Each row comes from the steps of one walk. Every step used is in the known rows, and no mark comes twice. Write the walk behind each row, first mark first.
Known rows:
nedu -> rilid -> ledita: [ 32  -8  -5  38 -70  38 -29  24  13  19  14 -19 -24  23  30  -1 -47  -5
 -58  -2  36   1  37 -12  30   2 -23  25 -36 -23 -19   0 -27  18 -41  35
 -23  14  19]
ledita -> pimu -> futeg: [ 23  54 -42   9  32   1  -7 -33  54 -30 -12  39   6 -20   1  33  17  22
  46  -2   9 -84 -20 -63  17  -3   2  23  -7 -16  22   8   7  17 -19   1
  47  41 -13]
gatim -> buful: [ 45 -19 -26 -30  10  -2  20  -1   3   0  20 -19   5  21  49 -20 -22 -28
  43  -3   2 -46 -12 -52   8   3  27  17   3 -21  -1 -12  -9  -2  -8  48
  42  20 -60]
pimu -> gatim -> buful: [ 52  27 -19   1  10  -2   4 -34 -12 -27  25 -15  12   1  23 -25 -37  12
  55  15 -13 -41  -3 -48  17  12  57  10   2  -4 -25   2   7 -58  20  54
  35  29 -47]
futeg -> buful -> ledita: [ 19 -34 -29 -15 -37  -2 -28   8  16   0  14 -13  20 -22  29 -22  -4 -24
   4 -53 -16  -9  14 -56  -4  -9 -14  50 -15 -28  24  47 -30  -9   6  70
  24  42 -24]
pimu -> futeg -> rilid -> ledita -> buful: [ 40   2 -32  35 -10  36 -95  64  39 -19 -38  31  -2  -4  23  10 -29  -1
   3  49  58 -35  45 -31  50 -29 -43  17  28   0 -14  -8 -22 -49 -24  32
 -39  52  17]
nedu -> fifub: [ 43  44   2 -16  18  -3   1   6   8  34  15 -30  -9 -45   9  54 -36  -7
  -9  10  30 -47   7 -79 -25  46 -18  23 -72  12  -8 -60 -30  21  -5 -29
  12  31 -44]
ledita -> pimu -> gatim -> pobes -> futeg -> buful: [-40  82 -59  24  60 -13   0 -61   5 -79  37 -19  12 -56 -12 -40  -6  60
  43 -27 -60 -32   6 -38  -8   6  37  -5 -26  47  24  17 -13 -47 -31 -30
  77  54 -27]
buful -> futeg -> rilid -> ledita -> pimu: [ 56 -55 -22  16  -4  30 -22 -30  68  13 -12 -32 -33   2  34 -23 -24  19
 -21  -4  32   5  37  17  20 -23 -68  -8  -2   1  19 -47 -62  36 -50  24
   9   7  35]
ledita -> pimu -> gatim: [  8  60 -27  23  47  15  12 -59  34 -31  23   6   9 -21  -8  -2  15  48
   4  -8  -8 -51  -3 -40  16  17   4  21 -41 -38  -1  12   0  -3   5  -5
  36  41 -33]
pimu -> gatim -> pobes -> ledita -> buful -> futeg: [  11   39    4  -51   51   14  -54  -25   -5   -8   44   14  -10   57
   57   43  -11   48   11   12  -19   15   17  -18   24   57    4  -24
   66   66  -16  -49  -48 -102  -29  -24   14    2  -18]
buful -> ledita -> pimu: [ 39 -27 -18  43 -30  16   2 -10   9 -10  15  -3   2  -9  13  15 -10 -11
   0 -40  23 -22  22 -54   7   9 -45  64 -35 -81  37   2   0  50 -20  21
  16 -11  -4]
buful -> futeg -> rilid -> ledita: [ 58 -49  -9 -16   0  52 -39  17  55  42  12 -36 -17  20  31 -21 -33  -6
 -33  -2  46  -1  23   9  12 -18 -63 -29 -15  15  13 -45 -62 -23 -25  47
 -12  15  20]
pimu -> futeg -> rilid: [ 44   1 -27   3 -26  32 -49  23  36   3 -26   6  12 -54 -13  -2  -4   2
  35  54  42 -61 -30 -61  13 -25  15   8  -9  -3  14  11  25  -7 -27  51
  45  76 -24]
futeg -> rilid -> ledita -> pimu: [ 41 -21  -1  49 -37  22 -32   1  35   2  -4 -24 -22 -15  16 -44 -17  23
 -20  -6  61  -9  35  -5  31 -20 -42  28 -13 -24   7 -12 -45  51 -45   7
 -20  20  22]
ledita -> buful: [  2  18 -34 -19  87  12 -23  36  22   5  41  36  18  16  34  29  -1 -11
  12  14  -8 -51  -1 -40  27  17 -56   5  -9 -30 -26 -12  -1   7  -6  -1
  -5  49 -38]
ledita -> buful -> futeg: [ 15  -4 -48 -51 106  26 -22   8  35  12  44  28  20  38  50  46  -1 -15
  17   8 -21 -33  -1 -27  29  25 -77 -58   2  23  -6 -45 -27 -23   8  17
  11  24 -30]
pobes -> futeg -> buful: [-41  42 -75 -35  34 -28   1   4  27 -17  33 -10  31 -27   1 -32  -7 -12
  17 -23 -60 -74   3 -56 -18   3 -10   4 -59  23  18  -8 -29 -36   8  11
  30  71 -38]
gatim -> pimu: [-33  13 -11   4 111  28   0 -21  55   7  40  21  16  21  26   4  -4 -11
   8  15  23 -75 -28 -54 -23  30 -20  42 -49 -14  11 -18 -16  -2  23  32
   5  41 -18]
pobes -> futeg: [-14  42 -56 -18  39  16  23  29   1  -1  27   8  19 -16 -15  -2 -22  -1
  26   3 -17 -86  -1 -48   0  10 -40 -10 -64  -2  13 -49   8 -42 -15   8
  13  41 -31]
pobes -> futeg -> rilid -> ledita -> pimu: [  4   0 -40  61 -30  20 -18  10  10 -13   3 -21 -18 -40 -23 -51 -45  25
 -18   9  29 -41  44  -2  24 -35 -58  29 -55 -21  31 -50 -44  26 -60  -9
 -38  21  29]
rilid -> ledita -> buful: [ 20  10 -18  20  54  21 -55  42  24  -1  26  30   4  60  51  38 -24 -10
 -13  -5   7 -22  58  -8  41  15 -75  23   2 -33 -30 -35 -35 -36  -3   7
 -45  10  -5]
rilid -> ledita -> pimu -> gatim -> buful: [ 67  32 -17  52  -3  -6 -19 -68  -2 -58  18 -23 -10  41  32 -32 -30  39
  24 -19 -10 -17  44 -16  46   7  35  35  15 -35 -20 -17 -42 -32  -9  19
   6  -9  -5]
buful -> futeg: [ 32  -2 -31 -59  61  29  11 -10  47  39  18  -7  10  13  40  29  -5  -6
   5  -4  -5 -41 -21 -26  -3   8 -44 -33 -19  16  15 -45 -20 -13   1  28
  54  20 -30]
pimu -> futeg -> rilid -> ledita: [ 61  -2 -12  36 -52  33 -85  27  43   1 -45   4 -16  -1   7  -9 -34  16
  -1  19  65 -37  22 -38  26 -41 -19  22  12   6  10 -13 -16 -32 -26  56
  -1  46  16]

Which walk is each row?
[ 25 -32 -20  30   0  34 -80  57  34   6  16  10  -5  15  32  -3 -34   0
 -14  25  57  -9  46   5  47  -7 -78  18  -2 -23 -29 -19 -27   3 -26  16
 -58  41   8] | futeg -> rilid -> ledita -> buful
[ 31 -11 -30 -22  76  31 -32  14  36   8  21  21   5  66  70  42 -33 -14
 -13   1  -2  -4  54  -2  28  26 -89 -24   4   2 -10 -60 -60 -68 -14  12
 -34 -11   9] | rilid -> ledita -> buful -> futeg
[  2  -1 -63  39 -22  36 -60  68  -5  -9  17  14  -9 -12   3 -32 -52   1
 -22  39  18 -19  58  -2  31 -22 -89  -2 -25 -15  -6 -59 -29 -27 -34  -5
 -79  51  23] | pobes -> futeg -> rilid -> ledita -> buful
[ -1  16 -59   4 -18  39  -6  38  -5  16  18  -7  13 -55 -26 -43 -39   1
   2  47   6 -59   5 -36  -1 -28 -43   4 -62   9  33 -32   0  -4 -39  28
  10  66 -15] | pobes -> futeg -> rilid
[  56   13  -21  -37    1  -13   -3 -104   10  -21   16  -24  -11   16
   28  -40   -1   36   28    5  -44  -11   18  -27   36   28   65   -2
   55   28    1  -52  -74  -38  -14   19   33  -20  -11] | pobes -> ledita -> pimu -> gatim -> buful -> futeg
[ 12  62   7  35  38  22  11 -47  14 -30  21   2  -3  -9  20  14 -26  60
  47 -25   4 -22 -11 -25   6  16  20  14 -12  -6   2  -8  17 -13 -46 -29
  67  21 -36] | ledita -> pimu -> gatim -> pobes
[  3  69  -2  -1 -31 -12 -32 -66  -1 -10  31   8 -15  11  -7  -5  19  59
 -14  -6  -4 -47  12 -55  38  37  37  40  -3 -17 -19 -23 -49 -28 -14 -15
  -6  19 -10] | pobes -> ledita -> pimu -> gatim
[ 22 -28 -26 -60   1  23 -75   2  32  41  32  12  -6  13  37 -12  -4  -1
 -29  44  13   0  19  -7  34   7 -57 -22  54  44   1 -61 -78   1 -32  33
 -22  27   4] | pobes -> ledita -> buful -> futeg -> rilid
[ 71 -77 -21 -46  -1  22 -14 -25  25  25  -3 -36   7  -9  50 -57 -33 -24
  47  41   8  -6 -19  -7  -3 -33  -1 -52  18  37  12 -42 -34  11 -30  81
  52  39 -33] | gatim -> buful -> futeg -> rilid
[ 58 -16 -34  56 -81  38 -36   4  34 -14 -34   3   0 -76 -21 -10  -7   7
   5  27  52 -27  11 -62  17 -48 -25  65  11 -38  48  21  11  35 -43  48
  24  48  11] | buful -> ledita -> pimu -> futeg -> rilid
[ -1  27  17 -28 -39  -9 -30   0  14  26  28  -6 -25  44  53  28 -10  13
   0 -32  30 -28   3 -32   2  39  28  29  18   8   4 -36 -33 -38 -40 -16
  28 -15 -43] | gatim -> pobes -> ledita
[ -8  -3 -16  17  43  55 -47  11  54 -18  -3  18  11 -50  -5 -15  -2  -4
  16  70  60 -77 -23 -64 -16 -41  14  34   9  20  24  -5  -2  -1   2  61
  21  89   6] | gatim -> pimu -> futeg -> rilid
[ 49 -37 -19 -44  15  48 -23  -4  47  41   4 -19   0 -34  29 -28 -20  -7
  -5  15  37 -35 -20 -15  -8 -27 -55 -40 -11  21  18 -33 -24  11 -22  55
  30  48  -7] | buful -> futeg -> rilid
[ 87 -37 -27  -4  13  28  -9 -78   9 -27  11 -49   4 -43   7 -70 -15  42
  34  40  -5  -2   0  -9  17 -28  27 -41  36  21   8 -30 -26  43 -23  66
  58  50 -14] | ledita -> pimu -> gatim -> buful -> futeg -> rilid
[ 19  29  -4  42  -2   0  -6 -16  43 -17   8   6 -15  32  29  12  -7  16
  -8 -40  12 -28  42 -17  31  23 -43  46 -29 -52  -1 -20 -47  17 -27 -16
 -12   5  17] | rilid -> ledita -> pimu
[ 42  -3 -38  -8 -33  -4 -41   7  38 -33 -11  10  27 -29  14   2  21 -27
  24 -18 -13 -42   6 -85  -6 -14   7  59   4  -2  28  62 -13 -51   9  63
  46  62 -13] | pimu -> futeg -> buful -> ledita
[-10  14 -16 -59  49  10 -36   3  35  15  29  14  -8  67  76  55  -1  10
  20   7 -15   9  22  -7  16  40 -20 -25  61  50  -2 -70 -58 -52 -42  -9
  15 -20 -17] | gatim -> pobes -> ledita -> buful -> futeg
[ 39  42 -19  63  -6   0 -21 -20  55 -39 -31  30 -16  27  16  34 -11  31
   3 -19  25 -59  30 -45  33   1 -12  54  -3 -18  14 -20 -35 -20 -20  -7
   6  16  16] | rilid -> ledita -> pimu -> futeg
[ 27 -34 -41 -36  67  46 -46  24  36  27  26   1   9 -31  36  -7   7 -15
   9  44   7 -17   0  -5  14 -20 -86 -47   8  17  -9 -27 -28  34 -28  47
   9  65 -16] | ledita -> buful -> futeg -> rilid
[  3  42 -46  -3  20 -31 -26 -49  75 -59 -14  15  31 -46   2  -5  42  12
  40 -31 -26 -72 -14 -63   8 -21  29  24  20  16  23  43 -20  10   4  19
  80  81 -25] | ledita -> pimu -> futeg -> buful
[  5 -14 -36   9  36  18 -45 -16  72 -42   2  16  42 -24   9 -11   5 -25
  20  -4   2 -41  -7 -91 -24 -14  15  88   4  11  36  42 -31 -70  40  69
  29  66   8] | gatim -> pimu -> futeg -> buful -> ledita
[ 12  42 -31  45  -3 -35 -54 -36  57 -51 -29  11   3   5  19  -8  14  25
  28 -42 -10 -52  35 -50  27  -7  26  43  26  15  17  30 -49 -23   0  10
  34  44   3] | rilid -> ledita -> pimu -> futeg -> buful
[ 26  13 -24  29 -13  -6 -13 -45  23 -51  25 -14  10 -42  -6 -43   9  27
   3 -41 -32 -20  16 -57  13   4  12  68 -27 -27  12  63 -20 -11  -2  33
  36  37 -14] | futeg -> buful -> ledita -> pimu -> gatim
[ 61 -35 -42  50 -48  -7  -2 -23  15 -51 -22   4  18 -21  13  13 -13 -12
  59   8   7 -27  24 -77  21 -21  19  79  40 -46  34   7   1 -13 -24  65
  32   2  -3] | gatim -> buful -> ledita -> pimu -> futeg
[ 35  31 -26  29 -32  18 -41  -7  54 -23 -30  15   0 -68 -26 -10   3  21
  20  33  41 -59 -20 -60  21 -51  -3  22  14  -8  31   8  10  50 -34  22
  42  69 -13] | ledita -> pimu -> futeg -> rilid
[ -2   4 -31 -71  45   1 -45   3  25  24  33  22   5  60  66  23   6  -3
 -10  14 -20 -18  24 -22  40  37 -39 -17  45  39 -11 -61 -69 -35  -6   8
  -3   5 -12] | pobes -> ledita -> buful -> futeg
[ 13   9 -16  40 -48  34 -23  41  12   6   6 -18 -22  -9  12 -24 -81  18
   3  12  35 -15  38   7  -1 -22 -41  -4 -36   8  21 -68 -14 -47 -69   0
 -20  12  11] | gatim -> pobes -> futeg -> rilid -> ledita
[ 75 -79 -24  29 -28   8 -12 -47  37   4 -11 -39 -24  15  48 -59 -38  -4
  13   8  27  12  39   8  33 -42 -17 -20  41  15  15 -54 -77  38 -49  42
  18  -8  26] | gatim -> buful -> futeg -> rilid -> ledita -> pimu
[  1  15 -29  16 -12  31  -9  40   2   9  19 -10  -1 -63  -6 -23 -53  14
  27  19  19 -41  -5 -20 -25 -22 -19 -26 -38  28  26 -37  21  -2 -74  -7
  24  36 -28] | gatim -> pobes -> futeg -> rilid
[ 78 -36 -27  23 -47  11  -1  -2 -24 -21  23 -17  15  -3  20 -31 -38  -8
  18   3  -1  -5  21 -57  15   9  26  70   2 -39   2   5  13 -73   2  63
  10   0 -32] | pimu -> gatim -> buful -> ledita
[ 43 -33  -2  25 -49  36 -53  26  40  35   8 -16 -21   9  13 -21 -33   0
 -30   3  56 -22  37  -7  28 -22 -40  19 -19 -35   2 -13 -29  -2 -23  24
 -26  29   8] | futeg -> rilid -> ledita
[ 37  12 -14  47 -22  22   5 -31  -9 -27   9   3   5 -43 -10  -6 -20  32
   2 -22   5 -16  23 -63  22  16 -29  64 -46 -67   5  25   1 -18 -15  20
  17  11   1] | buful -> ledita -> pimu -> gatim
[-13  44   8 -24 -42 -29  -3 -43  33  10  18   5 -23  22  18  -4  21  23
 -24 -22   4 -53  11 -42  31  33  10  43   8 -32   8 -28 -56  25 -25 -18
  10 -11 -12] | pobes -> ledita -> pimu
[-14  40  -5 -24  18  -5 -49  21   5  11  49  40 -16  48  82  44 -12   2
  17  -1  -2 -15  21 -31  34  41  -4  26  52   8 -19 -42 -45 -28 -45 -31
  -7 -11 -31] | gatim -> pobes -> ledita -> buful
